Every row comes from one small tree of marks. The marks that hang from a mark follow it in brackets, in the order of their numbers. Every link used is in the known rows. Which tree was each row made from?
Known rows
Z_559[Z_89]: [ 19.2  16.7  13.4  34.9  29.9  14.2  -8.9 -10.2  20.2  13.2   5.9  -0.7
   3.5 -41.9 -16.4   3.2 -12.6 -11.8]
Z_422[Z_89[Z_500]]: [ 13.5  46.5  24.9  16.7  16.6   3.7  31.8  -9.8  28.6   2.7 -36.5   5.9
  43.0 -34.5  10.5  13.2 -12.8  14.7]
Z_971[Z_89[Z_837] Z_692]: [ -6.3  36.7  -8.9   1.9  -0.4  21.4 -17.4 -36.1  28.2 -29.4 -12.6  -0.2
  29.3  -4.1  31.3  12.0 -27.2 -14.7]
Z_559[Z_692[Z_422[Z_89[Z_500 Z_837]]]]: [ 29.2  58.5  36.5 -10.0   0.4  17.6  12.6 -10.1  23.2  12.2 -18.4   5.2
   2.7 -23.4   5.2  22.4  -5.5   8.0]
Z_837[Z_692[Z_89[Z_500] Z_422 Z_559]]: [ 21.7  42.3  32.8  -2.6  11.3  21.2  -0.9 -25.9   2.3 -15.0 -28.3  -0.7
  29.0 -12.6  20.9  34.8 -10.0  11.1]
Z_89[Z_500 Z_837[Z_692[Z_422 Z_559]]]: [ 22.7  36.7  55.7 -18.7  -1.4  38.1  18.6 -34.3  16.3   0.1 -29.0  -7.8
  42.6  -9.3  21.0  24.3 -29.4  16.4]
Z_971[Z_422[Z_89[Z_837]]]: [ -2.1  56.4  11.6  23.8   8.5  11.4  12.5 -42.1  32.8 -13.2 -26.6  -8.9
  27.6 -38.6  35.9   1.8 -25.8  -3.1]
Z_89[Z_500 Z_837[Z_692[Z_422]]]: [ 16.0  42.0  59.0  -7.5  -6.1  26.4  31.0 -31.8  33.4   9.2 -28.3 -14.2
  53.7 -17.1  14.7  26.8 -23.9  24.0]
Z_422[Z_89[Z_837[Z_692[Z_559]]]]: [ 17.8  61.4  28.7  21.6   1.3  14.9  10.0 -34.5  25.2 -19.3 -17.4  -0.3
  39.7 -25.3  14.6   8.0 -12.2   2.1]
Z_692[Z_89]: [ -0.6  48.2   4.9  28.4  15.1  -6.6  -5.7 -17.1  13.4 -14.1 -13.2 -13.9
  33.9 -30.3  -7.0   9.6  -9.3  -2.9]
Z_971[Z_89[Z_837]]: [ -6.8  42.0  10.2   6.7  -1.7  11.8  -4.3 -24.4  26.6 -15.0  -8.4  -4.2
  28.3 -10.2  13.7  10.6 -24.8 -14.2]
Z_837[Z_692]: [ 20.0  29.1  27.7  34.8  16.3  11.3   2.0 -30.4  23.1 -10.5  -9.3   0.3
  39.0 -36.4   5.3   6.4  -3.7  15.6]
Z_971[Z_422[Z_89[Z_500 Z_837]] Z_692[Z_559]]: [  8.6  39.8  -4.1  -6.5  14.9  42.4   1.9 -54.5  22.1 -28.5 -44.9   4.5
  24.7 -21.5  67.0   8.8 -41.2  -0.9]
Z_692[Z_89 Z_559]: [  9.5  39.2  -0.3  10.6  23.2  11.4 -25.9 -21.4 -13.9 -28.3 -15.1  -3.9
  16.1 -18.5   3.0   6.6 -17.5 -14.1]
Z_559[Z_89[Z_500 Z_837]]: [ 16.2  24.1  33.1  14.3  13.1  29.2  20.4 -17.1  41.6  25.9  -7.4 -11.0
  26.0 -33.2  -9.8  13.1 -30.0   0.1]
Z_971[Z_422 Z_692]: [  2.6  19.7 -13.9  18.7  27.1  23.7 -18.0 -48.5  15.3 -23.9 -25.1  -1.1
  17.1 -36.0  47.2  -2.0 -27.6  -1.7]
Z_692[Z_422 Z_559[Z_89[Z_500 Z_837]]]: [ 28.5  22.7  38.2 -23.6  18.0  39.1 -14.6 -13.8 -13.1  10.3 -11.3  -0.7
  -8.6  -8.7   6.0  21.2 -29.9 -16.4]

Which tree is each row?
[  0.1  43.8   3.5   6.0   4.2  17.1   4.3 -34.4  30.3 -16.3 -28.3 -16.3
  51.3 -17.9  16.6  16.7 -26.2   6.7]  Z_971[Z_692[Z_89[Z_500 Z_837]]]
[  9.0  54.0  33.3 -31.5   1.3  22.6  -5.4 -20.6 -12.2 -11.0 -30.7 -15.7
  22.6   2.8  14.7  31.0 -30.0  -7.9]  Z_692[Z_89[Z_500 Z_837] Z_422 Z_559]
[ 20.9  32.0  46.6  -5.0   1.7  40.9  24.2 -38.7  29.0  -2.4 -27.8  -7.2
  52.8 -17.6  18.1  14.9 -32.8  19.9]  Z_89[Z_500 Z_837[Z_692[Z_559]]]
[ 35.7  36.3  41.0 -10.0   5.4  38.2  11.8  -7.9  38.2  38.0  -1.3  -0.9
 -14.5 -26.1  -8.6  28.5 -17.0   0.2]  Z_559[Z_89[Z_500 Z_837] Z_692[Z_422]]
[ 18.6  61.3  31.3 -13.6  -4.5  16.7   8.4 -13.4  25.9  10.0 -17.3  -9.7
   9.6 -17.1  -0.7  30.4 -10.9   7.4]  Z_559[Z_692[Z_89[Z_500 Z_837] Z_422]]
[ 10.8  42.3  10.5 -25.5   7.2  28.7 -19.1 -31.8  -6.8 -23.7 -30.9  -9.3
  23.9   1.6  28.1  25.8 -28.9  -6.9]  Z_971[Z_692[Z_89[Z_500 Z_837] Z_422 Z_559]]
[ 11.7  43.8  25.7  28.9   9.2   9.3  21.9 -28.2  40.4  -7.3 -25.4  -8.0
  56.2 -31.9   9.6  25.7  -7.7  24.4]  Z_837[Z_692[Z_89[Z_500]]]
[ 14.2  61.1  41.1  17.4  -3.7  14.2  44.0 -28.9  50.9   0.2 -33.3  -4.3
  60.9 -29.3  16.5  19.5 -15.8  22.2]  Z_422[Z_89[Z_500 Z_837[Z_692]]]
[ -1.1  37.3 -12.3  -7.8  13.5  41.0  -9.4 -57.4  18.9 -31.7 -39.9 -10.5
  27.2 -16.8  59.2  14.1 -45.3  -3.6]  Z_971[Z_422 Z_692[Z_89[Z_500 Z_837] Z_559]]
[ 18.4  40.8  13.8  25.2  15.9  16.8 -12.6 -34.3   8.7 -28.1 -13.9  -0.8
  31.7 -24.0  11.8  15.1  -8.1   4.0]  Z_837[Z_692[Z_89 Z_559]]
[ 21.4  54.1  31.9 -16.5   9.0  16.9 -19.1 -18.9 -24.7 -18.2 -19.2   2.4
   2.9  -6.1  15.8  13.1 -16.8 -18.5]  Z_692[Z_422[Z_89[Z_837]] Z_559]
[ 37.8  18.4  20.2  14.5  24.9  35.1  12.9  -3.5  44.1  34.1  -2.0  12.4
 -10.5 -43.3 -12.5  17.0 -12.0   7.2]  Z_559[Z_89[Z_500] Z_692]
[  4.9  51.3   9.0   3.8   6.9  17.4 -20.5 -31.5  -3.7 -27.6 -12.2 -16.0
  25.5 -11.7   2.8   6.7 -27.0 -17.1]  Z_692[Z_89[Z_837] Z_559]
[ 22.4  51.6  23.6  -7.6   7.8  11.7   3.5  -5.7  18.2   9.8 -19.3  -0.3
   2.1 -23.1   0.0  30.7  -3.3   9.2]  Z_559[Z_692[Z_89[Z_500] Z_422]]
[ -3.0  17.9 -34.5  -4.0  24.3  39.0 -37.3 -49.4   6.8 -44.8 -27.1  17.2
  -4.1  -9.4  73.8   9.7 -37.5 -22.9]  Z_971[Z_89 Z_422 Z_692[Z_559]]
[ 31.6  41.3  39.3  -0.5  14.1  23.0   3.9 -23.5   1.5 -12.7 -29.1  12.3
  23.6 -17.6  26.8  26.7  -6.3  11.8]  Z_837[Z_692[Z_422[Z_89[Z_500]] Z_559]]
[ 22.5  50.1  39.2 -27.1   8.1  23.8  -0.2 -16.2 -14.7  -8.2 -32.3   3.8
  13.2  -4.4  21.4  20.7 -23.6  -7.0]  Z_692[Z_422[Z_89[Z_500 Z_837]] Z_559]
[ 36.4  19.4  38.5   2.1  21.9  35.0  -6.8 -21.3   3.2   2.0 -12.4   9.5
   6.2 -20.9  14.2  26.3 -12.0   3.8]  Z_837[Z_692[Z_422 Z_559[Z_89[Z_500]]]]
[  6.0  46.7  19.3 -10.1   6.4  26.1   3.6 -27.9   8.0 -15.4 -28.9 -14.3
  38.9  -9.4   9.8  16.8 -35.1  -2.5]  Z_692[Z_89[Z_500 Z_837] Z_559]
[  0.5  46.9   0.0   8.1   8.9  27.9  17.5 -51.0  43.2 -17.5 -43.6  -4.1
  39.0 -31.0  59.4  11.6 -34.8   7.8]  Z_971[Z_422[Z_89[Z_500 Z_837]] Z_692]
[  8.1  58.8  23.1 -18.2   2.5  14.3 -29.0 -24.3 -23.3 -23.1 -14.6 -17.3
   9.2   0.7   7.2  21.2 -21.7 -22.0]  Z_692[Z_89[Z_837] Z_422 Z_559]
